What can hang from each mark:
K_209: K_727
K_931: K_737
K_737: K_88 K_246 K_623 K_707 K_727 K_817 K_988
K_727: K_209 K_737
K_988: K_737
K_707: K_737

Each row was made from one small tree. The marks that hang from a mark follow it in brackets, in the order of their numbers. Every link used is in the known rows. Write each row's tree.
Known rows:
K_209[K_727[K_737[K_88]]]: [ 0.56 -3.16  0.80  3.19 -3.24  1.21  6.12 -0.74 -0.48 -1.03 -1.96  0.96
 -0.33 -1.70  1.98 -0.58 -2.05  2.16 -1.54  3.19 -2.62 -2.32 -3.30  0.93]
K_931[K_737[K_88 K_623 K_707 K_988]]: [-3.13 -3.03  2.98  0.50 -3.14 -1.42  3.56 -1.02  0.00 -0.72 -5.49  3.20
 -3.05  2.15  0.38  2.32  3.15  3.74 -3.60  1.97 -0.45 -1.26  1.66 -1.33]
K_931[K_737]: [-1.51  0.36  0.46  1.23 -1.45 -1.52  0.51 -1.63  1.76  0.55  0.03 -0.68
  0.80 -0.48  1.56  0.11  0.88  0.02 -1.84  1.00  0.04  0.36  0.12  2.04]
K_988[K_737[K_623 K_707 K_727 K_817]]: [ 0.70  3.74  2.57  2.26 -3.06  0.84  2.69  2.29  3.51 -0.31 -3.08  2.96
 -5.24  1.25 -4.41 -0.68  0.65  3.26 -1.48  1.22  3.49 -1.17 -3.14 -3.01]
K_737[K_246 K_817]: [-1.64  2.39 -0.05 -0.86 -4.15 -0.36 -1.50 -1.53  3.11 -0.27 -0.80 -1.41
 -2.41 -0.37 -3.63  0.16 -1.30  1.65 -2.11 -0.88  0.52  2.51 -2.60 -1.31]
K_737[K_988]: [-0.61 -1.21  1.46 -1.02 -1.05  0.10 -0.36 -1.62 -0.78  0.11  0.50 -0.78
 -1.42  0.42 -1.31  3.31  1.16  0.60 -0.41 -0.06 -0.04  1.62  0.48 -1.27]
K_727[K_737]: [-0.76 -1.52 -0.48  0.92 -2.06  0.88  0.84 -1.41 -0.52  0.16  1.49 -1.14
  0.08 -2.34 -0.76 -1.81 -0.53 -0.98  0.42  0.69 -0.76 -0.65 -1.48  0.82]
K_707[K_737[K_88 K_817]]: [-3.33 -0.71 -0.35  3.37 -3.04  0.77 -0.21 -3.43  3.15 -0.61 -1.89 -2.39
 -1.75  0.39 -0.88  1.66 -1.19  4.65 -1.43 -0.37 -0.71 -2.06 -1.11 -2.16]
K_931[K_737[K_88 K_246 K_623 K_988]]: [-3.18 -0.97  1.55  0.36 -5.59 -2.95  1.89 -1.60  2.52 -0.47 -4.65  2.07
 -1.60  2.70  0.17  2.83  1.43  2.71 -4.51  1.72 -2.22  0.66  1.58 -1.53]
K_707[K_737[K_623 K_727 K_988]]: [-0.15  0.83  2.26  1.80 -2.37  1.40 -1.58 -1.22  1.05  0.91 -1.30  1.83
 -2.73  3.78 -0.60  1.89 -0.12  2.03 -1.15 -1.11 -0.21 -0.46  0.13 -3.91]
K_737[K_88]: [-0.04 -1.15 -0.38  1.55 -0.47 -0.11  2.34  1.05  0.08 -1.01 -2.84  0.68
 -0.06  0.69  0.12  0.46  0.16  1.99 -0.48  1.03 -2.27 -1.36  0.18 -0.51]
K_737[K_246 K_623 K_707 K_817 K_988]: [-3.27  0.28  2.86 -2.49 -5.58  0.15 -0.48 -1.76  1.05 -0.91 -3.41  1.93
 -6.68  2.19 -5.15  1.79  1.14  3.47 -3.47 -0.71  1.83  2.54 -0.86 -3.98]
K_931[K_737[K_623 K_727 K_817]]: [ 0.05  4.05  1.09  2.98 -4.06  0.46  0.51 -0.84  5.39  0.50 -4.22  2.31
 -0.90  2.88  0.93  0.84  0.43  2.18 -4.21  0.64  2.24  0.25 -0.29 -0.20]
K_209[K_727[K_737[K_246]]]: [ 0.19 -0.80  1.25  0.79 -4.82  0.31  2.72 -1.30  0.27 -0.30  0.85  0.23
 -0.97 -2.54 -0.09 -2.05 -3.49  0.32 -1.79  1.64 -1.26  0.81 -5.66  0.67]
K_209[K_727[K_737]]: [ 0.30 -1.75  1.04  1.75 -2.66  1.32  3.64 -1.55 -0.87 -0.24  0.86  0.37
 -0.33 -2.55  1.95 -1.32 -2.17  0.32 -0.90  2.34 -0.33 -0.76 -3.88  1.59]
K_707[K_737[K_246]]: [-2.56  0.25  0.34  0.37 -2.85 -0.91 -2.70 -2.00  1.54  0.36  1.10 -2.07
 -1.36 -0.37 -1.82 -1.70 -2.06  0.99 -0.30 -2.41 -1.12  0.58 -2.69 -2.01]
K_988[K_737]: [-0.69  1.00  0.69  1.95 -0.21 -1.41  2.21  0.88  1.64  0.20  2.12 -1.05
 -0.82 -1.59 -1.52  0.42  0.93 -0.17  1.28  1.63  1.49 -0.77 -1.71 -0.50]
K_737[K_88 K_623 K_707]: [-1.38 -1.97  0.98  0.13 -0.85  0.10  3.78  2.30 -1.40 -1.32 -5.88  4.47
 -2.67  2.22 -0.72 -1.35  1.05  3.62 -1.62  1.21 -0.42 -3.33  1.46 -1.62]
K_209[K_727]: [ 0.91 -0.46  1.44  0.73 -0.61  0.38  2.87 -0.29 -0.30 -0.52 -0.51  1.47
 -0.29 -0.26  2.54  0.87 -2.14  1.31 -1.28  1.54  0.61  0.04 -2.38  0.78]
K_727[K_209 K_737]: [-2.72 -1.11 -1.36  1.83 -2.35  0.15 -1.67 -2.88 -0.52 -0.24  2.74 -0.13
  1.19 -1.53 -0.12 -4.82 -1.85 -0.20  0.43  0.97 -0.95 -2.13  0.93  2.34]

Which tree is each row?
[-2.86 -2.20  0.15  0.62 -2.13  0.00 -0.77 -1.85 -1.89 -0.80  2.02  0.67
 -1.43 -2.45 -2.30 -6.73 -1.56  0.91  0.45  0.50 -0.39 -2.36 -0.46  1.64] | K_727[K_209 K_737[K_707]]
[-0.73 -3.82  2.56 -0.67 -1.30 -0.03  2.55  0.18 -2.13 -1.33 -2.64  0.84
 -4.04  0.39 -3.14  2.52  1.68  3.18 -1.01  0.73 -1.66 -0.11 -0.68 -2.18] | K_737[K_88 K_707 K_988]
[-1.87 -0.69  1.90  2.07 -1.31 -1.31  5.61  2.78  0.33 -1.28 -4.13  3.50
 -3.38  1.18 -1.36 -0.75  1.81  3.42 -0.10  2.79  0.30 -3.94 -0.32 -2.52] | K_988[K_737[K_88 K_623 K_707]]
[-1.31 -1.58  2.53 -0.46 -5.24  0.46  4.07  0.26 -1.50 -1.27 -2.39  4.13
 -4.21 -0.88 -0.81 -4.45 -2.43  1.95 -2.82  1.80  0.03 -0.53 -4.98 -0.48] | K_209[K_727[K_737[K_246 K_623 K_707]]]
[ 1.10  0.59  1.14  2.45 -1.56  0.36  1.76  3.43 -0.45 -1.40 -5.94  6.66
 -1.64  4.11 -1.24 -4.93 -1.31  4.63 -1.88  0.95 -1.53 -4.27  2.20 -1.34] | K_737[K_88 K_623 K_707 K_727[K_209]]
[-2.31  1.55 -0.24  0.63 -5.25 -0.28  1.50 -0.22  3.36 -1.20 -6.19  2.20
 -2.49  2.79 -1.95  0.70 -0.83  4.57 -3.46  0.87 -0.76 -0.54  0.49 -2.72] | K_737[K_88 K_246 K_623 K_817]
[-2.45 -2.65  0.39  1.94 -5.48  1.53  1.80 -4.14  1.60 -0.79 -1.28 -2.31
 -3.03 -1.32 -2.72  3.62  0.68  2.98 -1.77  1.77 -1.52  0.21 -1.50 -1.55] | K_727[K_737[K_88 K_817 K_988]]
[ 1.21  3.11  1.25  2.84 -6.25 -0.61  1.48  0.29  6.23 -0.29 -4.99  0.10
 -1.41  0.59 -2.91  0.27 -1.16  3.83 -4.57  0.74 -1.75  1.98 -3.81 -0.65] | K_931[K_737[K_88 K_246 K_727 K_817]]
[ 1.82  0.91  3.52 -0.57 -3.20  2.33  0.19  0.32  0.74 -0.48 -1.93  0.60
 -5.49  0.91 -5.86  2.50  0.85  3.13 -2.04 -0.74  1.32  2.95 -3.60 -2.91] | K_737[K_707 K_727 K_817 K_988]
[-2.42 -0.78  0.14  1.52 -3.39 -1.07 -0.55 -1.14  1.81 -0.36 -1.62 -1.12
 -1.17  0.37 -1.46 -1.27 -2.03  2.87 -1.05 -0.88 -3.24 -0.95 -2.19 -2.76] | K_707[K_737[K_88 K_246]]
[-0.92 -2.77  0.83  0.08 -4.73  0.08  2.73  1.29 -0.86 -1.26 -2.52  0.33
 -3.19 -2.70 -4.58 -4.38 -1.11  2.01 -1.07  1.02 -3.01 -0.72 -4.29 -0.86] | K_727[K_737[K_88 K_246 K_707]]
[-1.76 -0.08  1.95  1.12 -3.28 -2.40  4.65  3.23  0.92 -1.32 -4.15  3.13
 -4.43  0.71 -3.29 -2.16  0.65  3.47 -0.99  2.16 -0.25 -2.32 -2.16 -2.99] | K_988[K_737[K_88 K_246 K_623 K_707]]
[-1.96  0.78  1.85  1.32 -4.66 -1.80  3.74  1.29  3.23 -1.70 -2.48 -0.86
 -5.39 -1.90 -6.40 -0.67 -0.15  4.74 -1.38  1.59  0.12  0.10 -5.39 -2.82] | K_988[K_737[K_88 K_246 K_707 K_817]]
[-0.22 -2.75  2.53  1.03 -3.66  1.22  3.69 -3.07 -1.48 -0.19  1.86 -0.43
 -1.74 -1.91  0.24  2.35 -1.10  0.67 -1.24  2.44 -0.76  0.97 -3.17  0.67] | K_209[K_727[K_737[K_988]]]
[-3.87  1.84  0.30  1.62 -3.87 -0.67  0.12 -3.94  4.41  0.07 -3.00  1.14
 -0.94  1.67  2.01  1.54  1.46  2.81 -4.12  1.13  2.66 -0.20  1.69  0.29] | K_931[K_737[K_623 K_817]]
[-2.92 -1.29  0.40 -0.35 -4.42 -0.79 -1.43 -1.04 -1.21 -1.09  1.43  0.49
 -1.87 -2.57 -4.17 -8.22 -2.62  0.91 -0.41 -0.09 -1.41 -0.62 -2.43  0.78] | K_727[K_209 K_737[K_246 K_707]]
[-5.14 -0.40 -0.23  1.61 -6.02  0.85 -1.68 -5.91  1.49 -0.29  0.67  0.71
 -1.99  1.29 -0.82 -0.14 -0.14  2.53 -2.16  1.25  1.00 -0.88  3.58 -0.42] | K_727[K_209 K_737[K_623 K_817 K_988]]
[-2.67 -0.84 -0.75  2.95 -5.22  1.57  2.93 -2.21  2.39 -0.84 -4.36  0.92
 -1.55  0.61 -0.10  0.15  0.17  3.41 -2.65  1.95 -0.61 -2.88  0.24 -1.26] | K_727[K_737[K_88 K_623 K_817]]
[ 3.66  1.64  2.69 -1.42 -2.40  0.61 -0.03  4.27 -0.05 -0.32 -2.22  2.08
 -3.43  0.00 -5.61 -3.89 -1.57  0.99 -1.00 -1.26 -0.85  1.90 -5.21 -1.73] | K_737[K_246 K_707 K_727]
[-1.88 -1.39  1.73 -0.07 -3.99 -2.65  2.91  0.69  1.39 -1.18 -3.88  1.06
 -2.31 -0.63 -2.28 -2.20 -0.06  3.13 -3.12  0.95 -2.21  0.36 -2.62 -0.12] | K_931[K_737[K_88 K_246 K_707]]
[-0.90 -0.66  1.90  0.68 -2.77 -2.67  4.27  3.35  0.92 -1.11 -2.01  0.27
 -4.08 -1.78 -5.48 -2.04  0.05  2.71  0.09  1.90 -1.09 -1.03 -4.13 -2.35] | K_988[K_737[K_88 K_246 K_707]]
[-0.26  1.04  2.69  0.34 -3.41  1.25 -1.96 -1.14  0.97 -0.76 -0.37  1.35
 -4.30  1.60 -5.43 -0.76 -0.84  4.06 -1.96 -0.48  1.14  1.56 -0.85 -1.58] | K_737[K_707 K_727[K_209] K_817 K_988]
[-0.55  3.91  0.71  2.17 -4.52 -2.27 -1.49 -0.01  3.95  0.25 -2.16  4.56
  1.05  3.12  0.62 -4.97 -2.40  1.44 -3.68  0.81 -0.60 -0.41  1.63  0.93] | K_931[K_737[K_246 K_623 K_727[K_209]]]
[ 0.52  1.55  2.75  1.59 -3.14 -0.11  0.72 -0.38  2.38  1.10 -2.66  3.03
 -1.06  3.43  0.78  2.62  1.62  0.90 -3.23  1.04  0.19  1.21  0.87 -0.79] | K_931[K_737[K_623 K_727 K_988]]
[ 2.02 -0.21  2.45  2.19 -2.05 -0.30  3.63  2.94  1.19 -0.82 -4.90  2.60
 -1.59  0.93 -1.34 -1.89  0.55  2.92 -2.78  1.28 -1.70 -0.69 -2.90  0.13] | K_931[K_737[K_88 K_707 K_727]]
[ 2.33  3.61  1.46  2.98 -0.94 -0.14  2.63  3.12  2.72  0.56 -1.52  3.34
 -1.38  2.00 -0.81 -0.61  0.32  0.37  0.07  1.91  1.42 -1.79 -1.01 -2.04] | K_988[K_737[K_623 K_727]]
[ 0.58  2.67  0.44  5.19 -1.70 -1.53  2.88  2.56  2.99 -0.51 -2.78  4.91
  0.26  3.01  0.08 -2.87 -1.06  3.31 -0.16  3.15 -0.81 -4.87  2.24 -1.53] | K_988[K_737[K_88 K_623 K_727[K_209]]]
[-0.94 -1.28  1.88  1.93 -0.62 -1.51  5.11  2.54  0.07 -1.13 -1.73  0.60
 -3.19 -1.66 -2.70 -0.77  1.24  2.78  0.44  2.44 -0.41 -2.61 -2.75 -1.73] | K_988[K_737[K_88 K_707]]
[-4.37  1.12 -0.09  2.35 -3.23  1.00 -1.92 -4.45  3.32  0.19 -1.48  0.17
 -2.10  2.38  0.50  0.96 -0.34  3.22 -2.08 -1.12  2.19 -1.93  0.56 -2.83] | K_707[K_737[K_623 K_817]]
[-0.06 -0.02  2.31  3.76 -4.52  2.12 -0.19 -2.60  3.83 -0.01 -2.39 -1.64
 -3.58  2.29 -3.17  4.12 -0.32  5.12 -2.11 -0.73 -1.59  0.29 -2.44 -4.14] | K_707[K_737[K_88 K_727 K_817 K_988]]
[-3.62 -0.17 -1.40  2.54 -6.94 -0.27 -0.41 -3.09  2.97 -1.55 -0.78 -1.20
 -0.76 -1.48 -3.05 -3.96 -3.18  3.71 -1.92  0.88 -2.36 -1.04 -1.35  0.10] | K_727[K_209 K_737[K_88 K_246 K_817]]
[-1.04 -0.45  1.07  0.57 -5.23  0.46  3.34 -0.84  0.08 -0.33 -1.49  3.16
 -1.56 -0.40  1.41 -2.82 -2.87  1.08 -2.75  1.95 -0.46 -0.51 -3.23 -0.10] | K_209[K_727[K_737[K_246 K_623]]]
[ 1.30  2.69  1.21  2.24 -2.15 -0.21  1.12  0.92  3.08  0.87 -3.42  4.14
 -0.08  3.14  2.11 -0.57  0.59  0.62 -3.13  0.99  0.73 -0.56  0.40  0.27] | K_931[K_737[K_623 K_727]]
